Every row comes from one small tree of marks. Brackets hold a mark, then the marks that hang from it, in the order of their numbers. Every link used is in the known rows. Which tree was each row made from?
Known rows:
{J_481 {J_442 J_401 {J_778 J_261 J_311}}}: [-23.8 -11.1  30.5  -1.4   3.7 -17.5  32.5  45.3 -30.4  -1.4  -9.7  -1.9
   0.9  -0.2  42.4 -19.5  24.5  27.3  -3.9  -5.6 -14.0  27.1  -6.1 -11.2
   3.9 -32.0  -0.4  11.8 -30.7  -4.6]
{J_311 {J_481 J_442} J_778}: [-22.6   2.2 -34.9 -21.7  -2.9  19.2 -25.8 -10.2  -7.7 -31.0 -13.6 -25.1
  -9.2   9.0  54.0 -19.1  46.8  22.0  28.5  16.6 -19.2  11.7  14.3 -14.1
  39.0 -57.0  -2.9   9.6  -8.0 -28.7]
{J_778 J_261 J_311 {J_442 J_481}}: [-18.3 -29.9  28.1  12.5  -1.4  -7.3  17.1  38.1 -19.3  58.1 -20.3   9.8
  -9.0  -3.4  61.1 -29.6  -2.3  31.8  -4.4  -4.2 -16.2  24.7 -15.1 -17.8
  -1.8 -65.3 -36.9   7.6 -45.7  -1.4]
{J_401 {J_261 {J_778 J_442}}}: [ -7.4 -10.1  18.7 -22.1  -6.0  -3.1  -6.2  -1.5 -13.9  26.4  -8.7  19.5
  24.2   2.3  31.3 -17.3  -6.9  16.9   5.5   6.9  -9.2   3.3 -41.5   5.0
   1.3 -47.5 -18.9   1.2 -14.9   0.2]
{J_481 {J_442 J_401}}: [-12.1   4.5  18.3 -24.9  26.2 -11.7  10.3  25.9 -11.2 -29.2 -12.1  -5.0
  -7.7   4.8  32.6  -9.4  29.2  12.0   2.4   0.3 -10.6  18.5  -0.8  -1.9
   2.8 -28.7  -4.1  17.4 -10.1 -23.5]
{J_481 {J_442 {J_401 J_261} {J_778 J_311}}}: [-13.4  -3.8  25.3 -14.5   2.3 -21.7  10.6  33.2 -36.3  -9.5   4.0   9.1
  10.2   4.5  27.3 -15.0  18.4  25.9  -0.6  -1.2 -12.7  26.1 -10.6  -5.3
   1.2 -19.1  -0.5  15.1 -22.4 -19.7]
{J_401 J_261}: [  1.2   2.7   9.2 -13.6   4.8  -4.9 -19.4  -4.7 -12.6   4.3   0.1  12.6
  10.4   3.1  10.3  -7.3  -4.9   8.5  10.5   8.5   0.7   7.9 -14.1  -2.5
   0.9 -42.6 -17.8   6.8  -4.3 -17.7]
{J_442 J_401}: [ -6.5  -6.4  24.8  -0.6  28.3   0.6  -0.9  22.7 -25.8 -10.3  -8.9  -2.6
  -1.4  -3.9  11.5   0.4   3.4  13.5   1.3  -1.6  -7.6   9.6   1.1  10.0
   1.8 -25.7 -13.5  16.2  -2.6 -24.6]
{J_261 J_401 {J_778 {J_311 J_481}}}: [-22.0 -27.5  25.2   5.0 -12.2  -9.8   4.9 -11.2 -17.5  13.9  -3.9 -12.0
  28.7 -14.1  54.7 -17.8  27.0  29.6   7.5   3.8 -25.9  -3.9 -46.6   5.0
   4.3 -36.0 -23.5  15.8  11.3 -10.5]
{J_311 J_481}: [ -9.6  -4.8  -9.5  -1.5  -0.8  17.6 -20.4 -14.1  -9.9 -16.3 -13.0  -1.7
  -6.0  -3.0  34.8 -11.7  15.6  12.8  19.0   7.5 -10.7   9.8  -2.5 -10.4
  12.8 -44.6 -16.6   9.6  -4.8 -28.2]
{J_442 J_401 J_481 {J_778 J_261 J_311}}: [-15.8 -44.7  39.3  32.4  10.3  -1.6  21.3  48.2 -64.6  26.2 -11.0   3.9
  -2.3 -12.1  11.7 -14.3  -0.4  42.6 -11.9 -14.9 -15.5  24.7  -4.9 -14.4
   3.9 -35.4  -1.7  15.1 -50.3  -9.7]
{J_311 {J_481 {J_442 J_401}} J_778}: [-21.1  -4.6 -23.7 -18.8  13.2  17.1 -14.0   3.2 -22.9 -35.5 -16.0 -30.1
 -12.6   7.3  40.9 -19.6  44.9  30.0  17.9  13.0 -20.1  11.7  20.8  -0.4
  38.1 -40.5  -0.4   9.8 -11.0 -29.0]
{J_311 {J_481 {J_442 J_401}} {J_778 J_261}}: [-25.0 -10.3 -16.7  -9.8   9.1  11.5   1.6   5.8 -21.4 -14.2 -19.5 -40.6
 -13.4   4.1  48.8 -31.0  41.4  36.0  15.1  13.8 -13.2  12.2  15.9  -7.1
  39.4 -55.9  -5.6  -1.6 -27.1  -8.9]
{J_442 J_481 {J_778 {J_261 J_401} J_311}}: [-20.6 -46.8  43.6  24.8 -10.7  -5.6  19.0  27.3 -50.8  32.8 -10.6  13.2
   7.8 -17.0  23.7 -14.7  14.3  40.0  -8.0  -9.3 -17.1  18.4 -21.9  -7.1
   5.5 -51.3  -6.9  15.4 -33.1  -4.5]
{J_401 {J_261 J_778}}: [ -4.9  -6.7  15.2 -14.8   1.5  -5.3 -15.5 -12.1 -16.8  11.7   0.0   3.5
  28.0   1.9  16.0  -7.1  -2.4  13.7  11.3   7.8  -3.5  -0.4 -40.9  -6.1
   4.3 -44.3 -10.2   4.8  -0.8  -3.4]
{J_442 J_481 {J_778 J_311}}: [-12.5 -33.2  17.7  22.7  -7.3   5.2  -3.6  28.4 -48.0   8.7  -4.7  19.0
   3.2  -6.4  22.3  -2.6   7.7  27.7   4.9  -8.7 -21.2  24.5  -6.0 -22.0
   2.6 -42.2   3.8  28.3 -27.1 -28.7]
{J_261 J_401 {J_778 J_311 J_442}}: [-23.9 -26.4  51.3  -4.8  -7.8 -22.9  21.0  14.2  -9.6  41.6  -8.4  12.5
  31.1  -9.9  63.5 -18.5  15.2  29.5  -7.1  -2.1 -29.1   1.3 -52.4  19.3
  -4.0 -39.5 -29.2  17.4   5.9   0.2]
{J_261 J_778}: [-13.2  -9.6  17.8  -5.9   8.7   3.2  -4.3  -3.0 -11.2   0.4  -7.4  -1.7
  23.1  -2.9  31.2   1.2   9.2  10.4  12.1   1.6 -11.6   0.5 -34.3  -7.4
   6.3 -44.6  -3.5  15.4   6.0  -8.2]

Which tree is each row?
[-10.5  -2.6  -3.3 -10.5   1.9 -16.2  -4.3   7.7 -17.1  -5.8  -0.6 -14.3
  -1.3   4.3  50.5 -29.6  21.1  26.3  11.9   8.9 -13.7  22.6  -8.5 -12.9
   5.8 -26.6 -25.0   9.3 -14.4 -26.9] -> {J_778 {J_311 {J_481 {J_442 {J_401 J_261}}}}}
[-22.9 -15.5  11.8 -12.3 -19.0   9.3  15.9  -2.9 -20.3 -21.5 -16.0   0.5
  -1.2  -9.1  46.2 -29.9  44.6  26.0   4.8   2.1 -13.1  12.8 -13.6  -3.6
  20.1 -50.7   0.0   2.2 -24.7  -6.3] -> {J_311 {J_481 {J_442 {J_778 {J_261 J_401}}}}}
[-27.2 -17.2  20.5  -8.6  -0.9   2.5   6.2  13.2 -11.7  39.7 -23.0  -4.2
   4.7  -4.5  48.9 -22.2  19.6  32.9  -1.2   9.4 -16.7  -4.2  -4.2  25.8
  25.0 -67.3 -25.9  -1.6 -16.2   5.4] -> {J_311 {J_778 {J_261 J_401} J_442}}
[-10.8 -27.7   6.0 -13.2  19.1  14.1 -15.6  23.7 -44.1  20.0 -13.1   5.2
  -6.9   4.3  13.2 -18.1   3.7  40.2   0.3   7.0 -17.9   9.0   9.7  14.7
  27.9 -47.7 -15.1   7.0 -35.6 -21.2] -> {J_311 {J_778 {J_442 {J_401 J_261} J_481}}}
[-19.1 -18.0  40.1  13.4   0.2 -26.2  19.6  14.7  -8.2  43.1  -6.4 -11.0
  13.7 -11.3  50.7 -20.7  12.0  23.8  -3.0   0.6  -8.6   7.1 -26.4   2.3
  -5.3 -49.0 -37.3   9.9  -3.9   1.3] -> {J_778 {J_261 J_401} J_311}
[-22.0 -18.3  17.4   0.9   6.4   1.9  -3.2   2.0 -16.5  23.6 -14.3 -18.3
  10.8  -5.4  28.6 -14.9  23.1  26.8   4.8   9.6 -10.0  -5.2  -3.8  13.3
  26.8 -62.9 -18.3   3.1  -2.0  -0.2] -> {J_311 {J_778 {J_261 J_401}}}
[-24.7 -22.6  22.0 -12.6 -11.6 -17.2  12.7  -8.2  -9.5   1.8  -4.5 -16.9
  25.3  -8.7  67.9 -24.2  44.7  29.3   7.3   3.9 -27.3   6.3 -47.6  -0.8
   8.1 -38.1 -17.2  17.1   8.6 -10.0] -> {J_261 J_401 {J_778 {J_311 {J_481 J_442}}}}
[ -7.2 -12.5  29.4   3.3  13.3 -20.1   0.3  14.0 -33.8  21.5   6.0  -8.4
  25.9  -0.9  17.3 -11.2  -7.3  27.0  -0.7   2.4 -10.8   7.2 -32.3   3.5
  -2.1 -19.1 -17.1  10.8  -3.0  -8.6] -> {J_442 {J_401 {J_261 {J_778 J_311}}}}
[ -7.2 -30.6  33.8  -7.4  25.4  10.1   7.8  35.9 -34.8  10.5 -20.6  20.2
 -17.9  -5.5  21.8 -10.8   2.5  29.3  -9.6  -5.3 -19.1  17.4  -0.6   9.9
   2.7 -38.5 -17.0  14.8 -37.7 -23.2] -> {J_778 {J_442 J_401 J_481}}
[-10.8  -7.3   3.1 -27.8   6.0   2.7  -4.7  -8.2 -23.4 -26.2  -7.1 -18.1
   5.3   2.2  36.5 -25.3  28.2  27.5   8.9   7.9 -11.3  12.2 -24.6  -5.6
  14.7 -31.2  -5.6   2.6 -16.1 -13.4] -> {J_311 {J_481 {J_442 {J_401 {J_261 J_778}}}}}
[ -9.9  -8.4   0.8 -19.8  -5.1   9.8  -3.7   3.4 -36.7 -37.8  -7.6   5.2
  -4.1  -0.2  21.6 -22.0  28.1  26.9   7.7   4.2 -11.5  17.1  -1.6  -4.0
  16.8 -25.5   7.5   2.8 -29.2 -23.1] -> {J_311 {J_481 {J_442 {J_401 J_261} J_778}}}
[-13.4  -6.0  21.7 -22.2  13.6 -26.4   9.1  19.5 -20.0  -1.1   2.7 -11.5
  18.7   7.4  41.4 -19.3  17.4  25.4   3.2   3.3 -12.7  18.4 -33.3  -8.1
  -1.6 -23.0 -11.9  12.5  -9.9  -9.5] -> {J_481 {J_442 {J_401 {J_261 {J_778 J_311}}}}}
[-16.4 -30.2   8.3  -5.4  23.2  16.4 -12.1  31.5 -39.0  13.6 -19.3   1.8
 -12.9   1.2  21.5 -12.1  12.3  38.1  -0.1   2.9 -25.8   9.3  15.8  12.5
  24.6 -48.7 -12.7  14.8 -31.2 -24.8] -> {J_311 {J_778 {J_442 J_401 J_481}}}
[-15.4 -46.5  49.8 -14.3   3.9   0.3  12.7   7.9 -26.0  24.5 -19.0  17.0
  17.0 -12.6  40.4 -13.6  18.6  33.8 -11.4  -4.3 -27.1   0.1 -46.9  20.4
   5.7 -49.1 -17.0  15.1 -13.9  -1.7] -> {J_261 J_401 {J_778 {J_442 J_481}}}
[-25.5 -30.9  31.9  -2.0 -17.4  -8.7  14.5  -1.5 -14.0  33.6 -10.0   3.7
  22.1 -11.9  70.6 -27.4  24.1  34.6  -1.8   2.0 -32.4  -0.2 -48.3  18.1
   3.4 -40.6 -32.4  10.7   0.5  -5.2] -> {J_261 J_401 {J_778 {J_311 J_481} J_442}}
[ -3.1 -11.7  28.5  -8.7  18.8  -8.5  -5.9   5.4 -34.1   5.6  -0.7  -3.2
  22.1  -0.9   3.6  -5.5  -5.4  22.4  -1.1   4.1  -5.0   1.0 -29.1   9.2
   2.0 -24.4 -11.7   6.8  -7.6  -6.7] -> {J_442 {J_401 {J_261 J_778}}}
[-19.0 -10.9  -1.4  24.2  -8.2  -6.8  -0.1   4.1  -9.5  28.1 -10.7 -19.4
  -2.8  -4.0  60.3 -27.2   8.3  22.6  14.5   5.1  -8.7  17.3 -10.5 -25.6
   7.5 -56.0 -33.0   3.5 -20.3  -8.7] -> {J_778 J_261 {J_311 J_481}}
[-19.9 -24.0  18.8  30.5  -7.0   0.2  18.6  26.2 -49.1  14.1 -11.8  -7.6
  -1.1 -10.6  29.6 -21.6   6.3  36.2  -1.2  -5.2 -13.9  17.2  -1.3  -6.7
  12.2 -29.5 -10.3   7.0 -33.3  -9.5] -> {J_442 J_401 {J_778 J_261 {J_311 J_481}}}
[-15.9 -13.8  12.2   7.5   1.7  -3.4   7.4  24.9 -22.5  21.5 -13.1   3.2
  -9.6  -3.0  57.7 -28.4   6.1  29.2   1.0   2.2 -25.0  16.3  -2.1   7.5
   3.6 -27.5 -37.6  11.4 -24.7 -27.4] -> {J_778 {J_311 J_481} {J_442 J_401}}
[-14.9  -4.1  24.7 -18.6  11.8  -1.4  16.1  35.0 -29.8 -37.1  -9.6  10.9
   0.5   0.6  22.9  -5.7  30.5  17.6  -1.8  -4.6 -13.7  21.3   1.8  -1.4
   6.3 -25.7  14.7  17.3 -19.4 -21.8] -> {J_481 {J_442 J_401 J_778}}
[-19.0 -14.2   2.0  10.4  -8.0  -1.2  -6.1  -7.4 -14.0  12.3  -2.9 -15.9
  20.0  -3.3  55.0 -14.0  12.9  22.0  18.5   5.2 -21.7   5.8 -32.5 -19.5
   6.5 -42.1 -14.4  15.9   1.8 -15.2] -> {J_261 {J_778 {J_311 J_481}}}
[-12.5 -31.8  29.9   8.5  18.8  -9.8  12.2  47.3 -34.3  32.9 -13.1  15.1
 -10.4  -3.7  41.2 -18.6  -1.5  36.0  -9.7  -8.1 -25.4  26.0  -5.1   0.8
  -2.4 -32.8 -28.7  22.7 -36.9 -26.2] -> {J_778 J_311 {J_442 J_401 J_481}}
[-19.7 -17.4  36.1   1.8   9.4 -15.7  20.3  31.9 -20.3  33.6  -9.1   3.3
  18.8  -1.7  54.4 -16.8   1.2  28.9  -3.8  -2.2 -27.0   9.0 -34.0   5.4
  -2.6 -28.1 -23.8  16.2 -12.8  -7.6] -> {J_261 {J_778 J_311 {J_442 J_401}}}
[ -8.0 -28.7  21.1  -7.0  -7.3 -10.0  -4.2  11.6 -25.5  43.4  -4.2  15.9
  20.6   1.8  39.1 -20.1  -8.9  31.4   2.5   4.3 -17.9  11.9 -43.6 -10.7
  -2.9 -48.5 -23.8   9.7 -25.8  -4.9] -> {J_401 {J_261 {J_778 J_311 {J_442 J_481}}}}
[ -9.2 -15.5  10.8  16.9  -9.9  -0.4  -4.3  13.8 -55.2   1.9   5.9   8.8
   7.1  -6.3  12.9 -19.8   0.3  33.9   2.3   0.4 -14.4  15.4  -5.9   1.4
   6.9 -15.0  -8.0  10.3 -26.6 -24.9] -> {J_442 {J_401 J_261} {J_778 {J_311 J_481}}}
[ -4.7 -27.1  20.2 -19.3  -0.5   4.1 -10.2   3.0 -26.0  27.0 -11.8  19.3
  15.9   0.5  24.1 -19.3  -6.6  27.7   1.4   3.0 -13.0   8.5 -41.0  -2.9
   6.1 -53.0 -16.2   5.7 -26.8  -1.3] -> {J_401 {J_261 {J_778 {J_442 J_481}}}}
[-18.0 -17.2  35.2 -10.9  15.0   1.7  14.0  24.5 -20.7  14.2 -16.8   6.7
  12.2  -4.7  35.8  -9.2   2.8  24.2  -5.3  -3.4 -20.2   4.3 -29.7  15.5
   3.2 -32.6 -13.0  11.6 -13.3  -3.5] -> {J_261 {J_778 {J_442 J_401}}}
[-11.5 -34.4  38.7   2.8  23.6   6.2  22.4  42.2 -36.8  34.5 -29.4   9.2
 -20.8  -7.0  27.9 -23.8  -3.7  36.1 -15.0  -8.5 -12.0  18.2  -6.0   4.6
   7.5 -54.4 -25.2   3.9 -54.5   0.3] -> {J_778 J_261 {J_442 J_401 J_481}}
[-16.1 -45.4  44.1  11.3  -3.5  10.8  16.6  18.6 -52.4  14.6 -18.7  16.6
   3.5 -16.5   8.4 -11.6  15.2  34.8  -9.6  -9.8 -12.4   9.2 -16.4   1.1
  11.4 -56.3   1.2  10.9 -36.2  -1.9] -> {J_442 J_481 {J_778 {J_261 J_401}}}
[-21.5 -11.7 -25.3   7.6  -4.8  22.2 -21.4 -11.3 -18.1   6.8 -17.6 -30.9
  -4.4  -1.0  40.8 -21.6  22.0  28.3  22.1  15.9 -10.2   1.1  11.7 -11.3
  37.0 -68.4 -13.9  -1.2 -18.6  -8.7] -> {J_311 J_481 {J_778 J_261}}
